What can hang from each mark
Z678: Z734
Z659: Z678
Z310: Z452 Z678
Z761: Z734 Z959
Z959: Z761
Z734: Z452 Z678 Z761
Z452: Z310 Z959

Every row comes from one small tree of marks. The marks that hang from a mark follow it in brackets, in the order of their numbers. Every link used is in the known rows. Which tree was each row made from?
Known rows
Z452(Z310): [  1.1   5.3   7.2  16.3 -11.5  12.8  -6.2  -2.1  -0.7 -10.1 -23.5   8.9
  14.6 -11.2  -7.0  -6.2 -19.8  16.4]
Z659(Z678(Z734(Z452(Z310 Z959)))): [ -7.6  -2.8  -6.3 -15.3 -16.0  -1.0  15.2   5.8  -1.9   9.5 -16.1  22.5
  -2.3  14.6   8.8  -4.0   8.0  43.2]
Z452(Z959): [  7.7   5.3   1.2  -8.1  18.6  -5.0   5.5  -2.6   0.9 -26.3   9.4  29.1
 -38.2  10.3   4.5  -5.2 -30.0  23.4]
Z310(Z452): [ 30.8 -17.3   1.5  -7.3   5.5 -22.7  -8.6  -6.3   3.0  -2.6  13.4  30.4
  -2.1  15.0  -3.6 -10.8  11.9   8.3]
Z310(Z678(Z734(Z452 Z761(Z959)))): [-13.0  -6.4   0.4 -32.7  -5.3  19.2  -4.9  -8.5  -2.2  -2.3 -41.3 -29.7
 -42.8  -1.6  -9.1  -1.2  30.6  37.4]
Z761(Z734(Z452(Z310 Z959) Z678)): [-16.5  30.6 -10.9   1.8  44.7  33.0  26.4 -22.3  -3.0   4.8 -20.0 -10.4
   8.4  -5.7 -17.5   9.7 -38.3   6.2]
Z678(Z734(Z452(Z959))): [ 24.9   0.2  -8.8 -28.8  11.3  -3.4  23.1  -3.6 -10.1 -22.3 -18.0  -1.5
 -36.9   7.5   0.4  -1.6  11.0  30.4]
Z659(Z678): [-25.9  -5.3  -2.8  -0.7 -19.7  -3.2   0.4   8.9   6.0  28.7   5.2  20.5
  17.7  13.1  11.1  -0.7   5.6  16.5]
Z761(Z734(Z452 Z678)): [-20.9  25.1 -15.6  -2.3  40.8  29.4  25.7 -20.6  -2.8  23.3 -13.3 -29.2
  20.5  -5.2 -16.1  15.0 -14.0 -12.7]
Z959(Z761(Z734(Z452(Z310) Z678))): [  3.8  34.0  15.9  14.3  46.4  42.5  27.2  -4.8   8.5   9.3  -1.2   2.4
  25.7 -19.4  -5.3  18.4  11.6   4.0]
Z310(Z452(Z959(Z761(Z734))) Z678): [ 32.6  -6.8  14.0 -14.1  24.3  -1.2 -25.5   1.4   9.4 -14.1   4.7  49.0
 -35.4  11.1 -21.1   1.3  14.2  30.0]
Z310(Z678(Z734)): [ 16.2 -10.5  -3.9 -16.9 -19.5  -2.1 -23.2   9.9  -4.6  -4.1 -22.5  -4.2
 -29.3  -2.3 -19.6   9.8  28.2  12.7]
Z734(Z452(Z310) Z678 Z761(Z959)): [-51.9  16.6  -9.1  -6.0  25.4  49.4  44.9 -53.6  -3.6   7.3 -28.6 -38.6
 -23.3  -7.8  18.5 -15.6 -26.2  52.3]
Z761(Z734(Z452(Z310) Z678) Z959): [-48.7  28.9   0.1   3.4  43.7  53.7  53.4 -35.9  -0.9  28.8 -31.6 -45.0
  37.5   3.5 -11.2   6.8 -28.1  13.9]
Z734(Z452(Z310(Z678)) Z761): [-42.6   8.4   3.0 -21.2   7.3  46.0  -0.7 -26.2   2.1 -10.0 -59.1 -33.4
 -34.2 -17.5   0.8 -18.9  -1.3  52.2]
Z452(Z310(Z678) Z959(Z761)): [ 16.6  15.6  24.0  12.6  12.1  28.3 -12.5   6.3   6.0 -37.4 -15.0  47.3
 -32.3 -10.9  -9.8   0.1 -21.6  50.8]
Z761(Z734(Z452 Z678) Z959): [-48.9  26.2  -3.9  -4.2  49.4  47.6  55.9 -34.9  -0.5  33.6 -20.3 -49.2
  30.4   8.8  -7.7  10.0 -17.7   5.9]
Z310(Z452(Z959) Z678): [ 28.5 -20.8  -0.2 -17.5   3.7 -13.7 -32.3  -3.9   0.7 -18.2   2.7  44.4
 -48.3  20.5 -19.6  -8.8   3.2  33.6]
Z761(Z734): [-13.2  20.4   7.1  -6.0  29.1  10.9   6.5  -0.2  10.5  15.0 -17.0 -13.9
  28.2  -7.4 -15.5  13.7  -7.3 -19.1]

Write each row's tree
[ 31.2   5.0  -0.4 -25.0  18.7   2.6  26.9   0.0  -6.5 -23.5 -11.9   5.2
 -34.8   3.5   3.5   2.1  21.2  32.6]
Z678(Z734(Z452(Z959(Z761))))
[-52.9  13.3 -14.3 -16.5  33.4  40.2  49.5 -52.7  -3.2  13.9 -12.0 -44.4
 -33.6  -0.2  23.0 -10.8 -11.8  41.0]
Z734(Z452 Z678 Z761(Z959))
[-27.5  22.5   2.2  -6.8  27.4  42.1   5.7  -9.1   1.5  11.4 -49.6 -31.9
  24.3 -10.4 -27.5   7.3  -7.7   4.3]
Z761(Z734(Z452(Z310(Z678))))
[ 39.8   0.5  16.5  -9.8  39.0 -14.0   3.7  -3.6  12.4 -16.6  21.5  56.8
 -16.0  13.5  -1.6  -4.5   1.2  21.3]
Z310(Z452(Z959(Z761(Z734))))
[-62.6   9.0  10.9 -23.2  13.2  58.4  19.7 -36.7   3.4  -2.8 -64.2 -47.8
 -27.4  -7.3   6.4 -22.4  -4.3  65.5]
Z734(Z452(Z310(Z678)) Z761(Z959))
[ -9.4  10.5 -26.3  16.9   9.0  36.1  24.6 -29.4 -19.4   5.0 -10.5 -16.5
  -1.2  -4.7  -5.8  -3.1 -23.8  19.8]
Z734(Z452(Z310) Z678)
[ 46.8 -28.4  -2.3 -24.6 -13.8 -25.1 -31.4   3.5  -2.2  -5.8  -9.0  25.7
 -31.0  12.8 -23.0  -1.1  39.5  21.5]
Z310(Z452 Z678(Z734))
[ -1.6   2.2   2.3 -11.7  -7.9   5.0  18.9   9.0   1.9   8.3 -10.1  29.1
  -0.5  10.3  11.5  -0.3  16.2  46.2]
Z659(Z678(Z734(Z452(Z310 Z959(Z761)))))
[  3.3  17.6 -19.4   4.7  40.9  32.1  38.4 -25.1 -12.9  -8.9  20.4   8.2
 -34.6   3.9   6.9   3.0 -17.2  28.9]
Z734(Z452(Z959(Z761)) Z678)
[-13.2  -5.8   1.0 -22.9 -19.1 -18.2   6.5   7.2  10.2  19.8  -6.8  19.5
  -6.0   5.8  19.8  -0.8  21.5  30.5]
Z659(Z678(Z734(Z761)))
[-37.3  12.0   4.4 -27.0  20.0  42.3   3.4 -28.2   2.3 -28.3 -52.4 -13.7
 -61.0 -10.1   4.2 -21.5 -22.3  69.3]
Z734(Z452(Z310(Z678) Z959) Z761)
[-54.6  23.5  10.9 -14.7  46.1  49.7  47.8 -24.9   5.0  25.4 -38.9 -53.4
  34.0  10.6  -9.5   3.2  -5.6  11.7]
Z761(Z734(Z452) Z959)
[ 32.0   8.1   2.9 -16.7  13.4   8.4  24.0  -1.2  -6.9 -28.4 -24.2   9.8
 -26.9  -2.2  -0.1  -0.9  12.0  40.8]
Z678(Z734(Z452(Z310 Z959(Z761))))
[ -2.3  17.6   7.3   1.4  27.9  43.5  23.0 -11.6  -5.0 -26.8 -23.4   8.5
 -19.3  -2.2   0.2 -10.2 -15.3  49.2]
Z734(Z452(Z310 Z959(Z761)))
[ -2.2  29.6  25.5   5.7  39.1  48.4  12.5   4.4  12.0   5.1 -20.0  -2.7
  21.5 -19.5 -12.8  14.8  23.5  11.5]
Z959(Z761(Z734(Z452(Z310(Z678)))))
[-33.3  11.9 -22.7 -16.0  28.0  27.7  27.8 -42.3  -4.9   7.0  -7.0 -30.6
 -40.4 -10.4  16.8  -7.8  -9.4  27.9]
Z734(Z452 Z678 Z761)
